In the rows, 128 means zero.
Known rows, with every step that occurs:
valal, gapu, mave, dipe: [117 119 119 140 121 132 141 145 140  83 112 133  93  80 147 128 135  94
 117  77 126 128 101 136 183 153 181 123  47 104 169  79 136 156 118]
mado, gisan: [143  92 148 161 114 109 143 178 141 113  90 102 143 125 195 139 122  85
 109 117 135 166 137 114 104 103 105 136 133 140 101 123 116 142 136]
dipe, kibof: [ 98 136 143 131 135 157 130 117 219 149 129 114 111 123 121 111 126 119
 150 149 146 109 157 104 147 136 117 152 124 138 115 110 132 156 119]
pizug, valal, gapu, mave: [133  79 132 127 114 104 170 158 144  98 112 140 114  73 159 115 123 108
 133 123 108 143 127 137 159 118 170 154  86 118 155 124 126 139 123]
gisan, mave, kapi, kibof, kates: [ 74 132  83 126 107 131 122  79 131 166  96 113 139 142 122 119 141 110
 153 132 144 125 101  87 155  97 141 133  91 108 161 121 133 129 128]
mave, dipe, kibof: [ 89 144 139 135 131 170 120 108 216 132 127 114  85 112 119 114 132 104
 140 120 152  99 139 108 150 153 138 137  81 117 136  73 140 166 116]
mebim, mave, gapu: [145 150 112 113 138 145  78  74 132  90 183 143 128 114 116 138 117 109
 143 166 129 161 132 112  90 133 113 113 115 140 143 146 150 125 118]
valal, pizug, mave, kapi, kibof: [109 105  88 124 143 150 123 103 159 133 124 113 161 125 134 141  87 114
 139 132 149 150 128  87 166 188 167 116 100 104 133 116 120 109 109]
gapu, mave, dipe, kibof: [ 84 131 123 142 125 159 136 129 221 117 124 120  88  93 120 109 141 105
 140 117 146  95 139 116 187 157 152 142  75 112 135  74 136 175 119]
valal, gapu, mave: [127 103 126 137 125 105 168 169 152 101 108 136 132  83 162 120 130 107
 136 115 114 147 128 130 193 129 159 151  99 135 141 132 126 149 122]
mave, kapi, kibof, kates: [ 71 123 101 129 104 133 114  81 148 167 102 108 146 156 129 118 140 110
 148 138 157 119  96  83 130  98 137 129 101 107 155 117 129 123 114]
mebim, mave, gisan: [133 135  88 128 121 155 131  97 115 180 142 137 137 111 121 120 152 148
 121 118 146 156 129 116 127 168  99  82 146 114 132  91 150 124 128]
pizug, valal, kates: [110  90 121 112 127 136 106  94 122 117 144 123 150 116 141 119 178  94
 129 139 118 126 138 157  68  95 122 142  79 119 194 131 116 115 128]
gisan, tamo: [139 131 111 131 142 131 144 119  90 119 150 128 122 128 160 135 178  99
 110 103 142 150 157 131  84 123 141 120 108 143 160 149 171 143 150]
kates, valal, pizug: [136 175 128 163 135 166 130 146 143  97 138 110 119  77 174 125 128 178
 107 135 138 154 127  29  76 134 168 126 125 164 101 185  64 132 136]
tamo, gisan, mave, dipe: [132 169  84 137 129 151 128 122  85 118 116 127  89  80 121 151 144 123
 126  77 112 157 112 138 177 135 172 105  18 108 182  79 152 142 149]
kates, valal, pizug, mave: [132 128 140 111 128 155 146 107 122 141 127 123  96  46 157 133 116 165
 117 149 120 142 131  37 159 133 175 136  96 132 116 174  64 129 126]
kibof, dipe, mave: [ 95 161 119 112 104 150 144 126  54 143  87 164 103 130  60 132 133 143
 139 160 158 105 126  86 100 135 104 154 133 116 125 123 149 130 128]
kapi, kibof, kates, valal, pizug: [113 172 115 152 122 165 124 123 149 111 121  99 133  90 172 114 143 178
 118 137 151 143 117  10  78 104 162 137 109 153 106 190  64 130 131]
dipe, kibof, kates, valal, gapu, mave: [113 129 137 150  99 121 164 157 178 113  96 124 133  65 159 105 147 112
 146 127 126 145 129  86 175 101 155 153  96 133 124 155 115 157 120]
kibof, kates, valal, pizug: [115 178 132 157 119 164 128 130 140 120 126 105 110  81 176 116 142 180
 113 141 141 141 114  12  74 102 165 136 113 163 114 188  57 135 137]
dipe, mave, gapu: [119 160 139 105 123 152  81 121 114  54 170 142 122 121  97 136 111 112
 154 158 139 135 137 107  60 147 114 118 118 138 154 130 133 121 111]
kapi, kibof, dipe: [113 120 101 121 123 151 117 105 121 164  90 143 177 167  66 138 143 131
 110 126 175 116 102 117 159 134 108 148 138  90 116 154 155 107 118]
valal, pizug, mave, dipe, kibof: [ 85 134 143 118 137 179 129  96 214 142 130 114  62  81 134 117 123 121
 137 129 146  99 143  72 178 158 161 147  63 121 141  83 112 168 114]
mave, dipe, kibof, kates: [ 56 142 139 127  99 151 119  78 185 170 105 107  79 125 129 100 163 115
 148 137 154  82 108  74 138  79 135 151  75 121 160  96 123 165 117]
kibof, dipe, mave, gapu: [110 163 141 107 119 160  76 115 102  79 155 156 120 134  70 145 117 114
 138 161 153 128 121 102  71 146 110 126 127 131 155 139 142 116 110]
mave, kapi: [107 136 128 164 134 141 121 129 148 150 141 134 103 144 130 157  86  95
 126 131 131 144 112 124 125 190 167  97 127 127 164  81 130 121 122]
gisan, mave, kapi, kibof, kates, valal: [116 179  95 158  82 151 119 107 121 135  96 110 166  92 122 116 154 127
 141 132 138 153 110  59 104  92 137 113 107 105 108 179 121 122 133]
gisan, mave, dipe, kibof, kapi: [ 68 125 143 191 110 166 142 113 183 136  93 130  75 117 109 109  75 117
 146 121 141 114 105 104 181  95 127 159  82 135 141 102 164 132 137]
kates, valal, gapu, mave: [140 123 129 152 109 113 164 174 149  91 105 133 147  64 159 119 136 113
 134 115 116 161 128 106 172 121 159 141 103 130 117 160 121 145 123]
mado, gisan, mave, kapi, kibof, dipe: [111 121  89 146 126 152 126 120 117 172  76 144 161 160  84 159 121  98
 103 118 166 143 102 114 172 153 121 139 132  98 132 132 159 114 130]
tamo, gisan: [147 154 126 150 119 130 128 154 123 153 135 111 145 123 148 158 143 155
 144 127 126 196 134 117 120  97 141 105  71 142 146 117 137 103 125]
gapu, mave: [120 105  97 139 114 106 162 171 137  99 119 139 131  89 130 120 146 126
 131 121 117 124 126 144 206 136 154 135 118 116 123 130 126 145 133]
dipe, kibof, kates: [ 59 136 143 123 101 142 126  83 187 183 106 109  96 132 132  97 159 126
 156 157 152  90 119  70 136  64 119 162 106 134 146 122 118 158 120]
valal, pizug: [118 143 124 139 157 151 137 139 145 113 142 116  96 106 172 127 115 169
 112 133 134 134 128  60 110 144 168 141 116 168 134 147  72 135 136]
kates, valal, pizug, mave, dipe, kibof: [ 94 148 144 129 126 184 128  99 213 134 127 109  72  66 130 115 127 125
 134 129 150 106 141  60 161 154 161 141  67 119 126 102 107 166 116]
valal, gapu, mave, kapi, kibof, dipe: [104 114 105 141 126 148 127 120 139 167  88 149 164 159  82 152 118 106
 110 121 171 133  95 111 178 161 139 144 127  97 139 132 157 110 111]
mave, gisan: [123 125 126 132 118 156 122 141 135 159 145 123 148 130 122 127 149 143
 109  92 151 138 120 137 123 175 111  79 153 112 147  87 126 113 119]
gisan, mave, gapu: [140 156 111 110 148 146  84 112 119  72 171 141 125 103 104 146 118 104
 138 130 108 156 130 141 134 136 130 116 103 141 174 152 138 127 138]

Rows:
[103 112 106 124 122 157 118  95 123 187  95 149 155 159  66 156 118 115
 109 135 172 124  96 107 182 164 132 137 130  84 136 133 152 101 112]
pizug, mave, kapi, kibof, dipe
[133 115 156  88 132 145  77  93 143  92 180 136 120  97 114 147 106 104
 135 152 124 141 126 116 136 140 138 113 105 125 162 148 113 112 103]
pizug, mave, gapu
[107 148 116 120 107 164 135 143  96 145 131 134 131 116 102 119 147 150
 133 113 156 131 135 110  96 180 100  88 149 110 142  75 133 123 118]
dipe, mave, gisan
[ 98 163 112 135 136 171 132 113 190 142 122 115  83  88 118 126 139 114
 149 111 134 130 148 111 181 140 147 135  48 124 153  77 151 168 135]
tamo, gisan, mave, dipe, kibof
[113 169 114 162  77 149 112 109 139 134 101 105 173 108 127 115 151 127
 138 137 153 148 108  54  81  92 134 107 118 105 101 174 115 117 119]
mave, kapi, kibof, kates, valal
[158 155 173 145 119 139 133 135 144 117 109 117 151  92 169 126 113 110
 133 120 127 181 129  75  79 108 136 135 109 146 120 172 121 128 112]
kates, valal, gapu
[ 94 136 138 149 123 156 133 104 143 174 132 126  73  89 151 153  90 122
 122 151 127 147 104  45 146 167 198 112  99 131 164 114  81 124 119]
kibof, kates, valal, pizug, mave, kapi
[ 98 150 111 134 130 170 126  78 202 147 126 123  79  99 117 110 133 107
 148 138 150 111 147  96 155 148 131 141  75 119 127  75 156 174 122]
mebim, mave, dipe, kibof
[ 76 135 143 197 107 167 142 123 180 145  96 122  81 112 115 119  81 128
 153 119 139 137 107 100 177  85 130 149  63 140 147  98 169 125 135]
tamo, gisan, mave, dipe, kibof, kapi
[147 131 110 152 121 145 160 152 104 119 150 126 150  94 172 129 200 103
 100  73 151 176 151 124  94 150 146  89 115 134 164 141 163 139 140]
kates, valal, gapu, mave, gisan, tamo
[ 95 154  97 105 105 153 139 120  64 134  79 154 138 137  60 124 132 136
 148 154 168 110 132  85 107 143  96 155 129 102 111 128 159 123 124]
kapi, kibof, dipe, mave
[121 177 134 155  74 142 118 115 121 136 105 114 144  92 131 111 166 142
 131 140 140 136 108  59  77  68 124 118 122 118 101 186 106 126 128]
kibof, kates, valal
[102 133  77 132 127 146 120 119 136 112 110 121 171 150 104 131  96 102
 158 135 157 146 136 103 119 187 138 114 114  98 123  95 153 113 110]
dipe, mave, kapi, kibof
[127 143 102 127 125 153 151 132  67 130 151 131 125 121 143 129 191 114
 113  93 161 151 161 119  58 160 122  92 121 132 170 109 174 136 147]
dipe, mave, gisan, tamo
[ 93 156 113 130 137 171 132 105 193 135 118 120  78  91 112 115 133 106
 144 110 135 105 145 112 184 151 142 144  67 119 148  79 146 175 134]
gisan, mave, dipe, kibof
[151 105 125 157 131 117 157 153  99 108 123 112 131 129 208 143 176  68
  98  95 146 177 163 123  65 105 126 125 110 154 142 143 160 151 156]
mado, gisan, tamo
[ 84 159 123 153 116 155 130 129  97 162 110 158  87 147  81 160  90 103
 133 151 150 130 109  95 106 197 149 118 131 117 160  77 146 123 123]
kibof, dipe, mave, kapi
[116 114 129 105 120 147 123  94 112 125 123 131  74  78 123 137 127 110
 114 100 126 112 104 118 183 156 170 114  47  86 163  81 125 140 116]
pizug, mave, dipe
[122 165 178 145 104 152 126 107 171 136  98 107 122  89 169 112 131 103
 141 120 141 157 117  51  85  86 142 146  76 138 140 152 117 146 105]
mave, dipe, kibof, kates, valal, gapu
[149 168 111 122 144 147  85 123 116  85 174 134 134 100 114 161 124 116
 144 129 107 187 132 134 130 119 139 105  76 150 181 146 144 113 137]
tamo, gisan, mave, gapu
[127 146  84 131 125 147 123  74 102 124 123 140  82  93 123 129 138 113
 125 113 135 130 111 116 139 148 147 113  59 100 144  77 160 152 130]
mebim, mave, dipe
[128 136  94 142 127 139 138 137  97  99  93 125  86  81 146 141 135  87
 110  71 115 142 113 138 170 137 153 120  50 106 159  83 142 160 153]
mado, gisan, mave, dipe
[137 129 109 135 136 150 140 128  95 139 162 124 136 130 157 133 193 109
  98  79 158 158 152 136  78 155 130  86 125 133 173 119 168 131 143]
mave, gisan, tamo
[122 140  90 124 124 163 145 124  65 138 137 136 147 136 122 130 196 115
 110  92 179 148 154 114  71 163 115  99 124 118 164 120 184 127 140]
kapi, kibof, dipe, mave, gisan, tamo
[111 122 100 144 115 133 136 147 131  81 117 136  93  84 125 128 147 108
 112  84 128 107 100 144 189 159 176 113  58  91 155  76 133 154 127]
gapu, mave, dipe
[106 182 111 156  70 154 118 111 118 127  93 112 166 103 117 112 150 131
 150 145 153 143 114  41  69  96 127 111 115 104  98 169 117 120 120]
dipe, mave, kapi, kibof, kates, valal
[106 133 145 109 120 161 145  92 150 162 121 116  84  47 158 118 127 163
 129 161 130 125 132  14 161 113 168 151  88 136 120 169  60 140 121]
dipe, kibof, kates, valal, pizug, mave
[106 174 116 165 122 170 122 123 154 121 125 100 124  94 172 123 128 165
 118 139 152 150 110   7  78 127 175 125 108 153 119 175  65 127 129]
mave, kapi, kibof, kates, valal, pizug
[139 112 114 116 134 150 149 111  85 156 159 129 123 108 155 136 189 111
  98  87 150 155 154 126 112 155 138  91 113 124 177 124 158 131 138]
pizug, mave, gisan, tamo
[ 99 182 134 161 120 179 123 121 173 117 126  98  91  75 173 113 144 171
 115 133 152 128 115   4  82 113 172 138  90 155 119 162  62 150 130]
mave, dipe, kibof, kates, valal, pizug
[112  99  88 120 135 142 122  99 155 138 118 116 171 135 117 139  94 100
 144 130 146 150 126 109 172 182 153 112 106  89 130 106 138 105 107]
pizug, mave, kapi, kibof
[102 118 106 172 124 125 144 160 158 129 132 141 105 117 130 151  97  92
 130 126 122 141 110 133 180 195 185 103 119 120 160  79 127 131 127]
gapu, mave, kapi
[100 114  91 144 119 150 124 122 133 167  93 151 164 162  66 152 127 112
 109 125 172 122  95 120 184 166 136 134 136  88 133 130 157 109 119]
gapu, mave, kapi, kibof, dipe
[121 108 137  94 144 144 148 103 124 150 131 127  81  64 159 134 109 158
 122 147 119 129 131  57 182 139 174 150  93 137 138 147  71 133 123]
valal, pizug, mave
[103 140 131 120 114 165 123  91 119 125 119 119  64  58 148 131 138 136
 107 107 135 114  94  57 156 135 190 120  37 101 158 111  88 146 117]
kibof, kates, valal, pizug, mave, dipe
[134 159 176 142 105 136 131 115 140 138  99 113 141  95 174 117 129 113
 138 127 131 169 114  57  77  74 135 144 100 145 133 177 115 131 111]
kibof, kates, valal, gapu
[110 135 122 148  99 136 138 138 139  92 101 124  96  69 149 120 152  99
 120  83 132 126  91 106 163 125 178 122  43 100 160  99 126 157 117]
kibof, kates, valal, gapu, mave, dipe
[133 115  94 140 128 139 157 148 100 126 157 131 137 111 157 128 203 107
 100  74 152 154 152 143 117 158 141  89 117 128 172 119 166 139 146]
gapu, mave, gisan, tamo
[108 129  84 136 126 157 118  86 119 187  96 154 157 164  66 152 123 115
 112 140 176 133  99 105 159 161 122 135 135  93 126 130 171 107 118]
mebim, mave, kapi, kibof, dipe
[ 55 134 145 129  98 142 135  91 195 162  98 111  80 107 142  98 160 106
 151 129 150  92 106  73 160  80 145 160  62 126 165 100 120 170 114]
valal, gapu, mave, dipe, kibof, kates
[115 133 128 180 119 131 147 163 164 125 124 136 116 100 150 152  90  84
 131 121 121 167 111 108 154 185 188 107 109 127 157 102 124 132 118]
kates, valal, gapu, mave, kapi
[ 91 131 137 139 128 157 138 127 226 118 118 117  87  90 134 109 132  95
 144 113 144 108 139 109 183 153 154 148  67 119 143  76 139 177 113]
valal, gapu, mave, dipe, kibof
[ 99 147 140 150 117 164 137 133 226 110 115 115 100  77 135 110 137  99
 143 114 146 116 140  93 167 149 156 141  69 117 127  93 132 174 113]
kates, valal, gapu, mave, dipe, kibof
[ 80 142  83 135 104 134 122  87 129 175  99 107 147 139 127 129 146 118
 158 133 143 147 105  83 150  85 144 127  72 114 167 120 136 119 126]
tamo, gisan, mave, kapi, kibof, kates
[111 163 104 167  74 142 124 124 142 124  98 110 172  94 128 113 160 127
 138 134 145 146 106  60 107  95 143 109 115 101  99 174 114 123 122]
gapu, mave, kapi, kibof, kates, valal
